Each row comes from the steps of one walk. Every step used is in the known rows, and no mark comes twice. Write the walk behind each row, first mark first.
In the rows, 128 means zero.
Known rows
temik, rapu, fivured, topin: [115 112 128 116 146 184 109 127 144 103 111  96 133 107 144 128 138 167
 177 117 220 111 109 125 148 104 147 106 103 131 136 120 156 149 140 121
 120 129 137  63 142 114  68 113 130 136]
topin, fivured: [115 131 130 127 119 136 122 131 150 126 129 125 123 134 142 131 129 160
 130  87 120 132 126 124 123 112 125 126 143 111 132 107 144 139 130 129
 135 130 132 126 126 134 121 125 128 130]
dutel, temik, rapu, fivured, pibaz, rugegut: [136 114 118 113 145 164  94 115 132 104 124  91 127  71 150 110 152 173
 219 137 224  83 102 165 127 137 166 126 117 126 121 136 160 185 208 117
 162 147 169  67 119 104  80 125 132 160]
rapu, fivured: [129 120 136 123 148 140 135 125 136 126 120 115 129 125 132 133 126 152
 153 189 181 123 125 137 155 139 153 122 135 125 123 124 133 124 124 125
 105 125 140 102 134 115 126 123 131 123]
rugegut, pibaz, nuzoto, rapu: [154 155  87 133 148 156 147 165  89 112 122 117 128 126 114 103 130 115
 124 155 147 110  84 123 121 111 118 142 126 160 139 112 138 182  89 126
 134 127 136 106 113 162 150 165 132 161]
pibaz, nuzoto, rapu, temik: [130 121  97 114 139 160 154 136  98  87 124 124  90 107 145 124 135 121
 169 183 181 121  94 155  82 119  97 131 125 131 125 125 125 135  66 129
 131 141 108  86 132 159 125 147 125 140]
rugegut, pibaz: [151 134 109 134 118 137 127 150 116 123 120 126 153 135  97 111 123 120
 124 126 133 110 108  97 145 121 136 127 123 158 139 121 136 162 146 129
 124 113 138 129 110 119 144 146 131 148]
rugegut, dutel, fivured, pibaz: [137 150  99 138 142 140 134 125 129 159 119 154 147 114 118 104 137 180
 129 166 187 107 119 114 149 118 147 128 102 108  96 158 166 142 147 132
 171 149 156 118 107 129  81 134  87 137]
nuzoto, pibaz, rugegut, dutel, fivured, rapu: [143 157  97 139 159 135 123 107 158 150 127 137 145 142  87 109 127 178
 160 144 156 109 103 154 144 169 150 125 119 160 102 149 184 112 197 130
 140 142 182  98 110 128 140 125  74 155]
pibaz, nuzoto: [136 127 110 133 146 133 158 135 126 126 127 121 108 136 143 119 126 117
 132 135 171 124 109 155 121 125 119 134 123 136 127 127 130 136  83 128
 127 125 132 132 131 134 148 134 128 135]
rapu, divo, topin, fivured, pibaz: [ 84 143 122 108  91 156 158 122 156  81 118 111 129  98 155 115 155 162
 114  91  84 104 116 115 133 121 101 125 127  97 140 132 126 148 134 137
 149 117 209 105 111 121 139 136  94 128]
divo, rapu, fivured, dutel: [132 126 132 113 134 162 114 114 135 148 124 133 131  87 142 139 130 116
 166 177 183 136 117 121 186 149 163 119 145 126 143 112 141 105 120 132
 160  87 129  57 122 133 120 136 135 114]
pibaz, nuzoto, rapu, divo: [119 158  96 107 146 166 157 132 116  97 133 113 105 106 154 119 133 120
 111 189  99 139  93 162 118 125 109 140 144 129 122 117 132 138  86 132
 112 131 176  91 120 157 123 145 136 135]
topin, fivured, pibaz: [126 130 129 127 109 145 128 130 157 112 120 114 142 115 150 118 143 157
 120  61 141  96 121 114 124  99 134 122 137  84 123 125 149 145 132 132
 170 135 143 115 105 134 108 125 110 142]
rugegut, dutel, fivured, pibaz, nuzoto: [145 155  85 143 163 145 166 130 130 157 122 143 130 121 138  95 142 164
 138 173 223  97  97 147 135 116 137 138 100 117 100 154 170 155  97 135
 172 145 164 124 114 133  99 140  80 139]
fivured, topin, divo, rapu, nuzoto: [108 143  91 104  64 185 110 121 173 100 142 104 123 133 166 121 128  84
 130 102 130 114 106 114 150  79  94 106 127 118 109 132 152 120 128 129
 149  77 180  60 145 133 131 126 114 127]
nuzoto, rapu, divo: [116 152 121 102 130 161 128 126 117 101 134 115 122  99 143 130 138 140
 100 185  66 145 122 132 128 127 124 129 143 127 121 118 130 128 136 128
 106 132 175  92 115 151 102 140 142 134]
temik, rapu: [126 123 131 118 136 140  99 142 113 114 124 120 126 120 127 126 137 139
 162  81 138 126 123 126 113 133 124 128 106 113 139 111 127 156 139 134
 133 135 136  99 131 117 104 121 134 132]
pibaz, rugegut, dutel, fivured: [138 152  94 137 155 134 129 115 152 177 134 152 139 120 105 115 118 177
 143 198 162 126 109 162 122 130 151 139 116 157 107 138 172 164 208 129
 144 121 147 136 116 139 116 138  92 130]
divo, topin, fivured, rapu, nuzoto, pibaz: [100 169 124 116  58 142 140 114 157  92 118  96 124 142 125 121 154 142
 194  42  72 116  98 115 119 166  65 109 117 127 140 132 150  97 132 140
 122 138 184  68 118 123 174 129  95 140]
divo, topin, fivured, pibaz, rugegut: [100 130 108 127 110 153 152 111 172 105 125 107 136  97 144 112 143 169
 131  51 119  87 107 144  98 110 110 129 130 117 142 131 127 192 193 132
 186 106 166 114 117 146 169 142  78 147]
dutel, rugegut, pibaz, nuzoto, rapu, divo: [164 176  83 115 130 168 152 163  72 103 132 120 125 148 151 100 126 122
 133 212 109 123  77 133 138 120 128 142 130 145 122 131 147 139 119 127
 123 126 203 106 115 143 136 155 123 129]
divo, rapu: [130 125 126 108 121 140 104 125 128 120 140 130 125 112 133 134 132 127
 134 142 121 133 127 118 154 129 125 130 139 124 145 128 118 120 121 127
 140  86 145  94 125 135 126 143 120 122]
nuzoto, rapu, fivured: [120 133 126 119 155 162 123 123 122 113 125 101 122  97 137 143 134 157
 146 207 159 126 111 132 141 129 145 118 147 129 128 114 128 139 122 128
 112 140 133  77 128 149 108 142 138 133]
pibaz, nuzoto, rapu, fivured, topin, divo: [113 119  86 121 155 205 156 133 154  98 124  91 110 132 170 127 134 129
 107 163 252  93  83 148 133  65 133 110 147 120 101 116 163 153  61 128
 137 130 152  76 157 168 140 133 121 152]
pibaz, rugegut, dutel: [143 148 107 128 148 137 125 123 148 167 122 140 134 115 110 130 115 170
 119 128 121 122 109 155 118 135 148 136 119 143 113 126 146 152 219 132
 139 116 136 121 118 144 144 132  97 117]
nuzoto, pibaz, rugegut, dutel: [157 161  90 132 157 136 116 115 152 154 121 135 151 131  84 124 120 186
 124 144 120 108 105 150 133 142 142 130 122 140 106 135 149 129 203 135
 123 132 136 103 117 123 163 119  94 136]
temik, rapu, nuzoto: [130 151 125 106  94 155 106 136 117 115 128 108 118 113 140 124 142 115
 197  91 102 140 112 133 110 144  97 124  93 120 136 107 133 152 152 131
 109 131 146  73 131 108  93 109 133 130]
rapu, nuzoto, pibaz, rugegut, dutel: [155 185  87 127 116 143 124 111 156 154 129 133 135 126 105 122 120 164
 156 147  85 117  87 160 134 153 114 129 107 145 112 137 157 117 221 136
 104 119 155  76 110 111 159 112  88 135]
fivured, topin, divo, rapu: [106 110  96 112 105 181 104 125 168 102 139 110 133 137 147 130 126 111
  88  96 171 108 118 107 151  75 118 112 141 120 110 128 147 123 110 130
 169  89 167  86 144 145 137 129 113 123]
dutel, fivured, rapu: [119 128 131 131 125 128 133 118 139 132 129 131 130 142 127 107 132 117
 164 138 167 131 127 129 129 158 140 118 122 147 119 143 166 119 123 130
 140 138 167 120 121 134 103 138 115 149]
nuzoto, rapu: [125 139 124 121 131 148 116 127 107 121 133 116 123 112 131 136 132 139
 115 151 106 130 118 125 113 115 122 124 137 123 131 114 124 138 125 130
 138 149 123 105 129 162 113 145 132 131]
temik, rapu, nuzoto, pibaz, rugegut, dutel: [156 181  88 118 125 159  91 117 138 141 125 121 133 116 102 124 131 174
 191 101  88 115  84 162 118 160 111 126  87 131 118 115 153 146 224 136
 107 128 154  49 115 100 130 104  95 137]
temik, rapu, nuzoto, pibaz, rugegut: [144 161  93 118 109 151  92 110 145 105 131 101 126 111 117 113 134 123
 201 105  86 113  89 169 106 152  99 125 102 136 135 110 138 147 214 126
 103 121 155  56 123 103 142 109 107 164]
nuzoto, rapu, fivured, dutel: [120 141 132 127 149 175 127 116 118 147 116 129 128  83 144 139 136 125
 144 185 173 133 111 122 145 130 153 113 143 126 126 103 151 127 124 134
 153 141 107  65 127 158 108 138 140 136]
nuzoto, pibaz, rugegut, dutel, temik: [147 158  89 131 146 135 101 111 124 155 129 133 134 111  92 128 140 204
 158 159 144 113  99 153 125 139 145 135 115 157  99 153 168 115 207 130
 135 155 139 110 118 117 136 128 115 136]
fivured, dutel, rugegut, pibaz, nuzoto, rapu: [167 181  81 136 131 168 147 159  67 156 122 144 134 135 145  98 128  90
 139 150 165 117  78 125 131 117 135 135 117 136 128 120 171 141 106 133
 196 142 129 107 115 164 150 157 125 135]
pibaz, nuzoto, rapu: [131 148 104 124 153 150 152 133 103 115 128 115 101 115 143 122 134 120
 120 154 147 127  99 155 106 114 112 136 135 133 129 120 128 148  75 133
 134 140 129 111 134 174 130 147 129 140]
dutel, rugegut, pibaz: [166 157 109 137 111 128 124 161  88 140 129 138 154 170 123 112 121 130
 153 143 136 110 109 107 149 127 136 137 113 140 126 140 145 132 154 125
 136 126 154 136 111 114 148 143 115 117]
divo, topin, fivured: [ 84 133 132 123 105 135 149 128 145 110 129 123 121 123 132 133 142 166
 137  77 113 121 123 119 106 121  89 125 123 123 148 119 120 148 122 137
 145 118 136 136 129 136 160 145 112 119]

Which walk is each row?
[122 121 119 127 125 145 135 123 125 140 119 155 117 131 103 122 126 157
 204 167 206 132 117 122 111 167 129 121 106 144  95 153 183 110 138 134
 139 147 144  93 110 131  98 127 101 123]
rugegut, dutel, fivured, rapu, temik
[127 154 111 134 149 134 129 128 123 171 128 161 136 132 102 121 126 179
 141 196 168 139 117 122 138 127 139 133 106 138 106 141 161 135 143 134
 130 138 142 129 119 131  93 140 105 119]
rugegut, dutel, fivured
[150 151  85 119 157 152  78 116 113 142 132 125 127 102  91 126 149 213
 189 119 152 112  96 152 108 149 139 134  95 145 112 133 171 140 218 137
 140 166 142  86 118 105 107 118 124 137]
nuzoto, pibaz, rugegut, dutel, temik, rapu
[109  98 106 119 140 193 109 132 161  98 120  91 133 136 152 135 140 149
 146  92 241 102 106 124 148  89 140  97 115 113 105  98 163 158 122 132
 137 130 143  70 149 117 115 103 132 139]
temik, rapu, fivured, topin, divo
[154 146  96 127 165 167 152 158 101 110 114 103 134 116 121 108 129 137
 151 214 193 106  76 126 148 124 147 132 134 156 137 116 137 181  92 126
 114 118 148  85 117 152 140 160 136 162]
rugegut, pibaz, nuzoto, rapu, fivured
[143 143 125 133 129 151 135 123 117 175 118 145 132 134 162 136 129 129
 182 178 202 126 116 138 161 142 166 120 133 117 118 131 169  85 142 130
 160 139 127 100 136 117 135 113 126  96]
rapu, fivured, dutel, rugegut
[143 139 103 125 147 127 113 106 154 118 136 116 135 125  99 120 121 140
 128 133 115 103 110 162 128 143 128 125 137 146 125 126 130 130 186 124
 124 126 135 114 128 122 174 115 100 159]
nuzoto, pibaz, rugegut
[146 155  78 106  85 155  99 107 176 101 160 100 126 135 127 115 128 102
 140 129  86 104  94 155 147 134 100 116 153 123 113 115 134 113 181 134
 130  70 184  47 130 119 203 116  98 151]
topin, divo, rapu, nuzoto, pibaz, rugegut
[103 120 101 123 135 201 124 123 158  98 123  92 127 124 158 140 132 143
  99 162 214  99 106 124 139  69 141 101 148 118  89 109 156 143 111 129
 136 141 142  67 145 160 120 129 127 144]
nuzoto, rapu, fivured, topin, divo
[125  99 137 118 113 137 137 122 129  92 116 130 109 129 126 124 126 107
 192  98 165 127 124 126 102 160 118 111 126 133 120 138 149  98 126 129
 134 145 135  85 120 125 129 125 122 134]
fivured, rapu, temik
[141 168  77 133 168 171 147 130 108 149 122 133 124 106 141 101 144 172
 127 197 201 106  87 145 123 106 128 137 111 113 102 144 165 167  92 139
 174 159 161  93 114 173  83 159  88 143]
rugegut, dutel, fivured, pibaz, nuzoto, rapu
[168 163  87 148 127 150 160 158  88 165 118 154 140 155 138 102 128  88
 154 126 186 110  83 126 145 126 140 143 111 146 129 126 172 126 115 134
 184 122 137 130 117 122 172 136 123 123]
fivured, dutel, rugegut, pibaz, nuzoto
[126 125  98 115 127 183 152 139 122  66 115 111  98  98 157 115 145 145
 158 114 188  97  91 144  85  90 100 124 134  89 118 114 142 160  74 129
 177 155 128  71 114 168 110 141 106 161]
topin, fivured, pibaz, nuzoto, rapu, temik
[135 104 107 109 129 167 114 121 164  98 133 100 138 120 159 123 142 129
 123 145 206  88 113 117 186 110 151 114 152  79 109 125 130 135 111 135
 158  89 180  47 129 131 150 124 107 134]
topin, divo, rapu, fivured, pibaz
[123 129 126 105 132 155 107 129 122  93 130 120 121 109 139 122 142 139
 146 121  97 141 115 135 130 142 123 131 113 119 126 107 135 139 149 130
 104 129 174  95 120 105  98 114 137 128]
temik, rapu, divo
[112 152  99 140 142 164 130 127 140 160 122 151 145 122 115 119 128 182
 125 173 206 121 117 118 146  90 142 125  96 153 105 162 186 132 144 124
 146 141 141 129 125 130  67 135 102 123]
rugegut, dutel, fivured, topin
[170 172  84 132 135 162 143 169  62 128 130 123 129 151 139 106 124 125
 142 172 149 114  81 135 126 110 128 142 121 144 135 131 141 154 107 124
 150 141 156 115 119 158 150 160 122 133]
dutel, rugegut, pibaz, nuzoto, rapu
[131 133 108 133 131 147 163 136 152 107 122 108 116 127 163 103 143 141
 128  61 175  93 105 140 116  93 122 129 134  89 122 127 147 156  86 131
 171 132 151 114 116 135 133 128 106 144]
topin, fivured, pibaz, nuzoto
[ 82 135 121  91 102 153 117 129  84  85 138 121 110  82 135 120 169 165
 185 141 115 138 112 129 101 154  91 134  91 151 144 139 132 150 144 138
 119 146 189 104 134 104 105 145 153 118]
dutel, temik, rapu, divo, topin
[124 125 129 113 121 162 100 117 115 152 125 135 122  71 146 130 149 129
 203 204 214 142 118 121 177 145 164 119 136 145 135 137 161  97 121 134
 168 112 130  64 130 121  95 149 160 118]
divo, rapu, fivured, dutel, temik
[154 136 108 134 164 160 137 110 163 152 110 118 148 101 127 123 129 194
 146 162 187  85 106 154 156 134 178 126 126 112 108 133 158 159 215 133
 147 116 158  76 109 128 128 118  85 134]
rapu, fivured, pibaz, rugegut, dutel
[108 112  99 130 112 162 124 127 166 114 134 113 132 149 148 128 126 118
  82  80 180  97 121 117 127  70 121 113 127 121  98 127 162 132 117 128
 158 124 143 122 145 137 138 117 117 134]
fivured, topin, divo
[125 121 135 110 139 151 108 121 135 115 130 113 129 111 138 137 130 146
 163 201 166 138 116 128 186 142 153 118 147 118 144 129 114 111 122 128
 115  79 155  62 131 125 124 139 132 116]
divo, rapu, fivured
[126  93 103  99  95 158 112 132 136  82 146 138 105 134 140 137 131 105
 149 146 175 118 122 120 125 116 103 121 143 109 106 118 118 114  98 130
 147  94 136  76 137 134 162 128 115 120]
topin, divo, rapu, temik
[117 125 124 114 127 138  86 133  89 121 130 124 111 104 131 120 155 151
 192 105 165 127 122 127 101 136 124 129  96 132 131 132 144 148 139 127
 141 165 130 109 131 110  70 135 166 131]
dutel, temik, rapu
[143 167 105 131 100 131 121 101 168 119 141 107 132 133 119  87 123 103
 205 156 116 111  95 171 129 176 112 120 130 162 113 154 180 112 199 125
 117 124 199  72 115 111 144 124  94 182]
dutel, fivured, rapu, nuzoto, pibaz, rugegut
[144 118 113 109 143 164 113 103 164 110 123 100 146  83 146 117 129 145
 158 174 179  93 110 154 180 128 166 123 149 120 139 135 125 153 191 121
 156  68 184  47 117 126 130 137  93 145]
divo, rapu, fivured, pibaz, rugegut
[178 163  87 142 132 139 156 168  87 131 126 136 137 178 137 103 123 115
 162 151 171 104  87 133 140 121 126 141 113 146 130 143 149 138 107 124
 141 123 161 140 118 119 163 143 111 124]
dutel, rugegut, pibaz, nuzoto
[152 167  95 103  96 146  99 106 156 104 143 111 129 109 118 116 122 109
 172 157  69 121  99 158 153 148 102 123 141 147 145 132 125 107 195 126
 119  74 175  49 124 113 162 127 100 150]
divo, rapu, nuzoto, pibaz, rugegut
[119 150 139 121  66 146 131 128 168 117 123 103 117 142 152 117 134 117
 191  34  90 131 111 122 117 145 110 113 124 112 126 118 177 113 143 131
 131 134 181  76 116 135 120 120 125 130]
topin, fivured, rapu, nuzoto
[131 129 135 128 139 149 139 120 142 161 111 137 139 103 137 133 132 118
 157 161 196 133 119 129 159 141 165 118 134 128 124 108 154 113 134 137
 150 124 107  94 131 117 127 121 135 128]
rapu, fivured, dutel
[136 154  91 107  76 155  94 121 153 101 149 105 124 147 128 124 138  98
 135 130  90 115 105 120 160 132  88 113 139 103 106 125 136  90 112 135
 117  93 179  49 128 113 180 120 113 135]
topin, divo, rapu, nuzoto, pibaz
[104 137 103 125 121 148 180 129 142  98 120 111 115 116 158 110 153 156
 131  63 170  89 100 141 105 108  94 137 116 104 145 132 128 166  77 138
 178 120 161 122 120 144 171 150  91 138]
divo, topin, fivured, pibaz, nuzoto
[ 81 158 103  98 123 174 178 136 127  79 131 102  99 101 157 124 152 162
 119 144  87 138  89 147  88 118  71 136 142 133 149 107 127 161  83 142
 123 124 191  98 123 168 159 165 124 124]
pibaz, nuzoto, rapu, divo, topin, fivured
[107 137 108 140 128 154 132 121 149 123 133 131 135 123 138 110 126 136
 141 171 201 113 119 128 137  83 132 121 113 154 119 156 168 139 123 115
 146 132 140 134 136 125  80 134 109 148]
dutel, fivured, topin
[136 166  90 115 103 159  91 127 117 155 124 129 118  88 128 121 138 177
 229 119 120 129  92 160  86 147 124 133  83 150 111 127 177 170 241 129
 133 144 158  77 123 116  79 126 137 121]
pibaz, rugegut, dutel, temik, rapu, nuzoto
[ 83 147 127 106  89 158 155 123 148 120 117 140 121  92 141 130 145 136
 125  97  90 138 106 121 127 136 107 124 128 129 142 107 151 128 136 149
 162 109 154 109 121 133 161 140 126 114]
rapu, divo, topin, fivured, dutel
[141 109  89 109 144 173 144 133 158  99 135  93 128 129 175 115 143 112
 136 155 240  82  97 142 173 110 144 121 151  85 104 119 135 141  62 137
 163  88 191  56 135 135 170 129 104 141]
topin, divo, rapu, fivured, pibaz, nuzoto
[134 158  74 141 157 164 123 104 173 154 126 138 152 124  96 112 122 195
 130 185 188  99  98 150 143  99 142 119 105 170  97 163 187 129 202 120
 141 125 148 107 121 121 112 124  75 155]
nuzoto, pibaz, rugegut, dutel, fivured, topin
[103 134 126 105 102 174  98 132 120 123 132 133 111  81 154 121 159 150
 187  79 130 145 103 121 117 138 137 121 121 125 122  99 193 134 156 139
 168 154 154  82 113 110  66 121 171 132]
topin, fivured, dutel, temik, rapu, divo
[141 159 129 125  90 131 125 109 144 107 125  98 131 146 120 118 137 100
 181  87  88 121 109 123 142 174 105 105 123 126 124 143 158  72 130 129
 111 139 174  59 118 111 151 112 114 153]
fivured, rapu, nuzoto, pibaz
[131 128 112 130 122 149 134 118 182 112 125 109 138 104 149 111 128 154
 125  59 127  88 113 149 117 100 142 127 145 105 125 114 151 177 197 123
 177 116 155 108 108 137 134 128  94 156]
topin, fivured, pibaz, rugegut
[147 168  99 124  98 134 121 105 157 118 137 104 127 125 117 112 122 117
 164 143  79 109 102 172 128 149 102 123 131 145 125 131 139 121 204 131
 105 110 153  83 123 108 167 110 103 158]
rapu, nuzoto, pibaz, rugegut
[118 160 128 127  85 133 136 118 148 128 133 118 121 138 140  98 135  93
 203 142 130 139 116 138 128 162 111 111 114 144 122 145 181 118 145 127
 124 133 189  90 124 123  99 130 115 149]
dutel, fivured, rapu, nuzoto
[109 140  81 136 132 173 132 129 164 158 132 143 136 152 130 118 126 168
  93 145 221 104 110 111 143  71 136 115 108 133  74 142 193 144 136 137
 165 138 151 127 136 136 105 126  91 127]
rugegut, dutel, fivured, topin, divo
[ 81 152 119  98 118 164 147 121 106  88 130 125 118  88 137 134 139 149
 107 182  55 141 112 126 112 139  88 131 134 139 136 133 111 145 127 137
 115 126 180  91 129 154 141 158 124 121]
nuzoto, rapu, divo, topin
[168 159 105 139 111 146 129 149  92 167 118 157 155 147 126 112 123  98
 146 125 151 113 103 101 154 131 147 132 113 138 132 132 174 125 163 134
 189 124 127 129 115 115 148 135 130 119]
fivured, dutel, rugegut, pibaz
[118 136  65 142 139 173 131 121 191 161 137 142 141 139 128 111 116 165
 100 146 213  97  97 156 120  73 145 123 117 155  77 140 198 170 199 125
 168 116 161 124 134 146 133 129  81 145]
pibaz, rugegut, dutel, fivured, topin, divo
[121 127 141 114 108 138 140 123 146  99 120 116 125 131 141 120 129 113
 135 109  82 140 119 129 139 165 134 120 133 131 120 131 163 103 139 129
 110 125 206  95 110 126 123 116 132 128]
fivured, rapu, divo
